Every row comes from one small tree of marks. The marks that hang from a mark follow it in brackets, in alphabetical order. Every link used is in the known rows. Which tree was each row made from?
Known rows:
fasi[rukal[vakoz]]: [ 1.45  0.52 -1.26  4.06  0.37 -1.00 -1.51  0.46  2.96  2.33  0.74  0.39
  2.22 -2.34 -0.78 -0.63  0.91 -0.64 -0.80 -0.19  0.79 -0.43  0.66  1.15]
motu[feki[rukal] goguzom vakoz[zalu]]: [ 3.37 -1.12 -2.44  3.46 -3.14 -0.28  5.74  0.36 -1.01  2.13  1.33 -0.61
  0.17  1.71  1.95 -2.13 -1.90 -2.37 -1.68 -0.63  3.15 -3.62 -0.90  2.46]
goguzom[motu[feki[rukal]] zalu[vakoz]]: [ 4.20  0.56 -2.23  3.63 -3.43  0.21  1.96 -0.41  0.33  3.56 -0.76  1.85
  0.01 -1.10  1.63  0.42 -2.25 -2.46 -1.57 -2.69  0.37 -3.60 -1.47  0.09]
feki[rukal[vakoz] zalu[goguzom]]: [ 3.95 -0.07  0.28  7.24  0.42 -1.02  3.45  1.71  0.12  2.14  2.46 -0.05
  0.37 -2.14  1.98 -0.31 -1.05 -1.32 -0.80 -0.32  0.96 -2.54 -2.35  0.07]
vakoz[zalu[feki]]: [ 2.87 -0.62  0.25  2.66 -0.28 -0.42  2.32  0.37  0.76  3.64  2.38  1.52
  2.31 -0.14  1.06  1.72 -0.50 -0.11 -0.37  1.03  2.19 -0.40 -0.93  0.28]
zalu[vakoz[rukal]]: [ 4.03  1.44  0.61  1.98  0.04 -1.13  2.28  0.65  2.22  2.40  0.63  5.40
  0.25 -1.91  1.06 -0.12 -2.10 -0.92 -1.31  0.50 -0.46 -1.31 -0.19  0.13]
feki[rukal zalu[goguzom vakoz[motu]]]: [ 4.84 -0.27  1.49  4.69  0.33 -1.73  4.74  2.08  0.27  2.19  1.91  1.36
 -0.94 -1.84  2.10  0.03 -3.08 -1.21 -0.56 -0.79 -1.04 -2.29 -2.40 -0.34]
feki[rukal[vakoz]]: [ 2.79 -1.30 -0.63  6.06 -0.13 -0.87  3.26  0.59  1.31  2.12  2.34  0.23
  1.14 -2.40  1.60 -0.24 -0.29 -1.24 -0.95  1.84  2.08 -1.74 -1.15  0.28]
feki[zalu]: [ 3.59  1.32 -0.59  4.48 -0.85 -1.18  0.53  1.15  1.46  3.97  1.47  1.58
  0.18 -1.40  0.88 -0.34 -1.87 -1.15 -1.51 -0.08  0.22 -1.51 -0.20  0.86]
vakoz[rukal zalu]: [ 2.86  0.67 -0.01  1.80  0.43 -0.35  2.68  1.02  0.94  2.37  1.91  4.17
  2.58  0.41  1.33  0.12 -0.73 -0.91 -0.59  0.86  1.40 -1.63 -0.15  0.76]
fasi[rukal[vakoz[zalu]]]: [ 1.09  0.05 -1.07  3.75  0.33 -0.69 -1.01  0.45  2.51  2.38  0.79  0.19
  2.67 -1.71 -0.79 -0.42  0.86 -0.50 -0.36 -0.45  1.85 -0.59  0.48  1.21]
fasi[rukal[vakoz[motu[feki goguzom] zalu]]]: [ 0.91 -0.54 -1.14  3.84 -0.43 -0.79 -0.08  1.20  2.45  2.18  0.70 -0.39
  3.04 -0.87 -0.58 -1.24  0.70 -1.69 -0.30 -0.76  0.78 -0.93  0.46  1.71]
goguzom[motu zalu[feki vakoz]]: [ 4.72  2.52 -1.18  3.09 -2.41 -0.02  0.56 -0.38  0.86  4.11 -0.89  2.78
  0.64 -1.41  0.95  1.63 -1.98 -1.93 -1.33 -2.64 -0.80 -0.87 -1.77 -0.83]
vakoz[motu[feki goguzom] rukal zalu]: [ 2.47 -0.54 -0.19  1.96 -1.17 -0.51  4.48  2.57  0.88  1.94  1.76  2.99
  3.35  2.15  1.77 -1.53 -1.12 -3.28 -0.47  0.22 -0.76 -2.30 -0.19  1.85]
goguzom[motu[vakoz[zalu]]]: [ 3.51  0.85 -2.93  2.42 -2.05 -0.19  1.63  0.23  0.14  3.60 -0.88  1.59
  0.69  0.48 -0.29  0.56 -0.69 -1.61 -1.71 -1.22  0.35 -1.54 -0.87  0.79]
fasi[rukal[feki[zalu[goguzom]]]]: [ 2.39  0.37 -0.68  3.24  0.64 -0.81 -1.22  1.52  2.41  1.41 -0.30  0.07
  0.93 -1.69 -0.07 -0.25  0.37 -0.82 -0.85 -0.74  0.95 -0.79  0.27  2.16]
fasi[rukal[feki[zalu[goguzom vakoz]]]]: [ 2.61  0.51 -0.28  2.97  0.59 -0.83 -0.93  1.46  2.51  1.39 -0.61  0.65
  0.53 -1.98 -0.04 -0.27 -0.10 -0.79 -0.76 -0.98  0.88 -0.87  0.15  1.96]
rukal[feki[zalu]]: [ 3.11  0.14 -0.76  4.77 -0.75 -0.28  0.56  1.87  1.88  2.15 -0.50  0.82
  0.25 -1.26  1.13 -0.52 -0.71 -2.06 -1.29  0.97  2.19 -1.65 -0.09  2.41]
vakoz[motu]: [ 2.79 -0.40 -0.58  3.02 -0.64 -1.81  2.07  1.70  2.15  3.14  1.09  1.62
  1.52 -0.55  0.05 -0.42 -1.59 -1.48 -0.80  1.01 -1.99 -0.71  0.16  1.03]
goguzom[zalu]: [ 3.51  1.78 -1.59  3.53 -1.71 -1.06  0.63 -0.52  1.35  3.53  0.55  1.61
  0.73 -1.15  0.48 -0.50 -2.61 -0.79 -1.10 -1.38  0.90 -1.71  0.10  0.97]
motu[vakoz]: [ 3.68  1.90 -2.29  2.80 -1.07 -1.20  1.87  0.06  0.57  3.13  0.24  1.76
 -0.10  0.02 -0.04 -1.22 -2.13 -0.50 -1.81  0.10  0.39 -1.69  0.31  1.41]
goguzom[motu[feki vakoz[rukal]] zalu]: [ 4.20  3.35 -3.96  3.09 -3.29  0.53  0.83 -0.13 -0.54  3.55 -1.31  2.58
  0.88  1.10  1.13 -1.00 -1.98 -2.85 -2.14 -3.03 -0.76 -3.92 -0.48  1.06]
vakoz[rukal[feki]]: [ 3.29  1.19 -0.44  3.02  0.53 -0.26  1.48  1.76  2.07  1.12  0.42  3.99
  1.63 -0.82  1.61 -0.62 -0.06 -1.91 -1.36  1.86  0.59 -1.50  0.23  1.76]
fasi[rukal]: [ 2.05  0.30 -1.08  2.12  0.36 -1.40 -1.12  0.30  2.85  2.58  0.97  0.82
  1.40 -1.97 -0.58  0.07  0.10  0.02 -1.03 -0.13  0.19 -0.18  0.85  1.18]

Write each row's tree:
[ 3.93  1.86 -2.70  2.81 -2.60 -0.44  3.55  0.83  0.18  2.00  0.59  2.36
  0.57  1.52  1.61 -2.95 -1.62 -2.92 -2.56 -0.60  0.17 -3.16  0.24  2.61] : motu[feki goguzom vakoz[rukal]]
[ 3.50  2.46 -1.62  1.82 -0.27 -0.47  2.89  0.60 -0.13  2.51  0.62  3.36
  1.09  1.38  0.69 -1.30 -1.99 -0.86 -1.21  0.02  0.93 -2.18  0.14  1.28] : motu[vakoz[rukal zalu]]
[ 2.70 -1.62  0.91  2.96  0.00 -0.81  4.27  1.82  0.48  3.09  2.70  0.65
  2.79  0.55  1.59  1.07 -1.22 -1.27  0.38  1.46  0.03 -0.51 -1.38  0.05] : vakoz[motu zalu[feki[rukal]]]
[ 3.27 -0.78 -2.34  5.39 -2.37  0.21  1.48  1.03  0.56  3.62  0.64  0.64
  1.05 -1.03  1.52  0.52  0.26 -2.80 -1.96 -0.36  0.30 -3.11 -1.42  0.46] : goguzom[motu[feki[rukal[vakoz] zalu]]]
[ 1.88 -2.23 -0.68  2.61 -1.47 -0.75  3.33  1.65  0.72  3.41  1.52  0.86
  2.64  1.45  0.72 -0.25 -1.37 -1.65 -0.15  0.61  0.33 -2.64 -0.02  1.60] : vakoz[motu[feki] zalu]
[ 3.42 -0.70 -3.16  3.21 -2.57  0.37  2.95  0.33 -0.73  3.33  0.03  0.72
  0.69  0.82  1.12  0.32 -0.51 -2.09 -1.82 -0.69  1.03 -3.42 -1.20  0.91] : goguzom[motu[feki[rukal] vakoz[zalu]]]
[ 3.58 -0.23 -2.62  3.90 -1.85 -0.43  3.77  0.23 -0.69  2.72  1.48  0.53
 -0.10  0.55  1.98 -1.53 -1.90 -1.24 -1.95  0.85  1.39 -4.37 -0.21  1.62] : motu[feki[rukal] vakoz]
[ 1.20  0.01 -1.30  4.59  0.41 -0.31 -1.68  1.16  3.13  1.17 -0.61 -0.21
  2.14 -2.22 -0.45 -0.90  1.50 -1.43 -0.69  0.32  2.07 -0.67  0.69  2.21] : fasi[rukal[feki vakoz]]
[ 1.25 -0.06 -1.36  4.15 -0.37 -1.07 -0.62  1.24  2.90  2.11  0.60 -0.19
  2.64 -1.49 -0.57 -1.42  0.71 -1.84 -0.75 -0.50 -0.25 -0.75  0.67  1.68] : fasi[rukal[vakoz[motu[feki goguzom]]]]
[ 3.40  0.13 -0.07  4.43 -1.20 -0.58  1.63  2.32  2.17  1.79 -1.12  1.20
 -0.17 -1.24  1.02 -1.06 -1.58 -2.87 -1.11  0.23  1.32 -1.32 -0.39  2.41] : rukal[feki[zalu[vakoz[motu[goguzom]]]]]
[ 5.00 -0.08  1.30  4.76  0.28 -1.46  4.33  1.36  0.20  2.26  2.05  1.51
 -1.31 -2.29  2.23  0.37 -2.77 -0.66 -0.90 -0.82  0.29 -2.40 -2.43 -0.36] : feki[rukal zalu[goguzom vakoz]]
[ 1.28  0.39 -1.08  3.99  0.39 -1.24 -1.10  1.15  3.05  2.26  0.58  0.24
  2.61 -1.89 -0.89 -0.94  0.59 -1.17 -0.51 -0.19 -0.49 -0.34  0.72  1.19] : fasi[rukal[vakoz[motu]]]
[ 4.25  2.11 -2.21  2.87 -3.06  0.35  0.94 -0.10  0.66  3.54 -1.22  3.80
  0.70 -0.54  1.36  0.04 -2.08 -2.75 -1.77 -2.95 -0.72 -3.47 -0.89  0.26] : goguzom[motu[feki] zalu[vakoz[rukal]]]
[ 3.17 -1.27 -1.27  6.58 -2.78 -0.46  3.57  1.34  0.81  2.53  2.23 -0.77
  0.68 -0.98  2.54 -1.88 -0.79 -3.36 -1.88 -0.11  2.08 -3.16 -1.13  1.81] : motu[feki[rukal[vakoz] zalu] goguzom]
[ 4.60  3.43  0.33  2.91 -0.77 -0.56  1.32 -0.09  1.25  3.24  0.84  4.14
  0.92 -1.40  1.81  0.21 -2.93 -1.09 -0.89 -1.15 -0.33 -1.11 -0.74 -0.42] : goguzom[zalu[feki vakoz[rukal]]]
[ 2.01  0.29 -0.74  7.49 -0.61 -0.04  0.61  3.12  2.17  1.72 -1.03 -0.01
  1.95 -1.12  0.62 -1.99 -0.09 -3.72 -0.58  0.94  1.27 -1.86 -0.30  2.42] : rukal[feki[zalu] vakoz[motu]]
[ 5.24  1.38 -0.58  3.01  0.08 -0.75  2.33  0.81 -0.37  2.82  0.96  1.93
  1.11 -0.26  0.67  2.51  0.17 -0.32 -1.52 -1.20 -2.01 -0.28 -2.71 -0.48] : zalu[feki goguzom[motu[vakoz]]]
[ 1.77  0.61 -0.87  5.17  0.68 -0.39 -1.58  1.68  2.56  1.18 -0.56 -0.38
  1.78 -2.11 -0.30 -0.96  1.13 -1.45 -0.62 -0.77  1.59 -1.05  0.08  2.09] : fasi[rukal[feki[zalu[goguzom]] vakoz]]
[ 3.73 -1.49  1.03  2.98  0.64 -0.70  4.35  0.65 -0.32  2.47  2.99  0.93
  1.89 -0.21  1.59  2.32 -0.38  0.45 -0.08  0.39  1.89 -0.90 -2.36 -0.15] : vakoz[zalu[feki[rukal] goguzom]]
[ 1.04 -0.13 -1.09  4.53  0.42 -0.57 -1.25  1.86  3.20  1.13 -0.75 -0.36
  2.50 -1.77 -0.61 -1.23  1.16 -1.94 -0.39  0.32  0.83 -0.56  0.66  2.27] : fasi[rukal[feki vakoz[motu]]]
[ 4.66  2.19  1.78  2.27  0.69 -0.65  2.21  0.89  1.81  2.78  1.78  5.47
  1.14 -1.91  2.16  1.29 -1.46 -0.81 -1.11  1.33 -1.15 -0.09 -1.11 -1.04] : zalu[feki vakoz[rukal]]
[ 3.63 -1.12 -0.45  4.83 -1.65 -0.50  3.04  0.94  0.53  3.30  2.21  1.21
 -0.17 -1.29  2.72 -0.48 -1.99 -1.60 -1.55  0.62  1.28 -4.08 -0.78  0.74] : motu[feki[rukal zalu[vakoz]]]
[ 1.84 -0.53 -1.30  6.07 -1.11 -0.77  1.42  1.54  1.95  2.96  0.98  0.86
  2.72 -0.93  0.28 -1.34 -0.12 -2.38 -0.89  1.05 -0.13 -2.23  0.00  1.23] : rukal[vakoz[motu[feki]]]
[ 4.60  0.67 -1.80  2.68 -0.57 -1.26  2.38  0.58  0.05  2.42 -0.23  1.82
  0.21 -0.31 -0.42  1.05 -0.47 -0.43 -1.68 -1.96 -1.32 -1.50 -1.80  0.65] : zalu[goguzom[motu[vakoz]]]
[ 3.57 -0.78  0.76  2.54  0.46 -0.75  3.13  0.61  0.07  2.88  2.41  1.53
  2.14  0.03  0.86  2.24 -0.34  0.53 -0.19 -0.06  1.48 -0.62 -1.85  0.19] : vakoz[zalu[feki goguzom]]
[ 1.50  0.99 -1.32  4.16 -0.36 -1.22 -0.95  0.95  2.93  2.14  0.22 -0.16
  2.47 -1.68 -0.86 -1.55  0.02 -1.72 -0.49 -1.37 -0.28 -0.25  0.57  1.45] : fasi[rukal[vakoz[motu[goguzom[zalu]]]]]
[ 3.54  0.49  0.49  1.64  1.15 -0.69  3.54  1.22  0.28  1.68  1.98  4.21
  2.39  0.61  1.11  0.66 -0.55 -0.25 -0.40 -0.26  0.68 -1.81 -1.06  0.67] : vakoz[rukal zalu[goguzom]]
[ 3.56 -0.88 -2.24  4.41 -2.39  0.02  1.65  0.93  0.49  3.71  0.78  0.89
  0.67 -0.83  1.65  0.84 -0.11 -2.49 -2.05 -0.33 -0.01 -2.99 -1.34  0.49] : goguzom[motu[feki[rukal zalu]]]
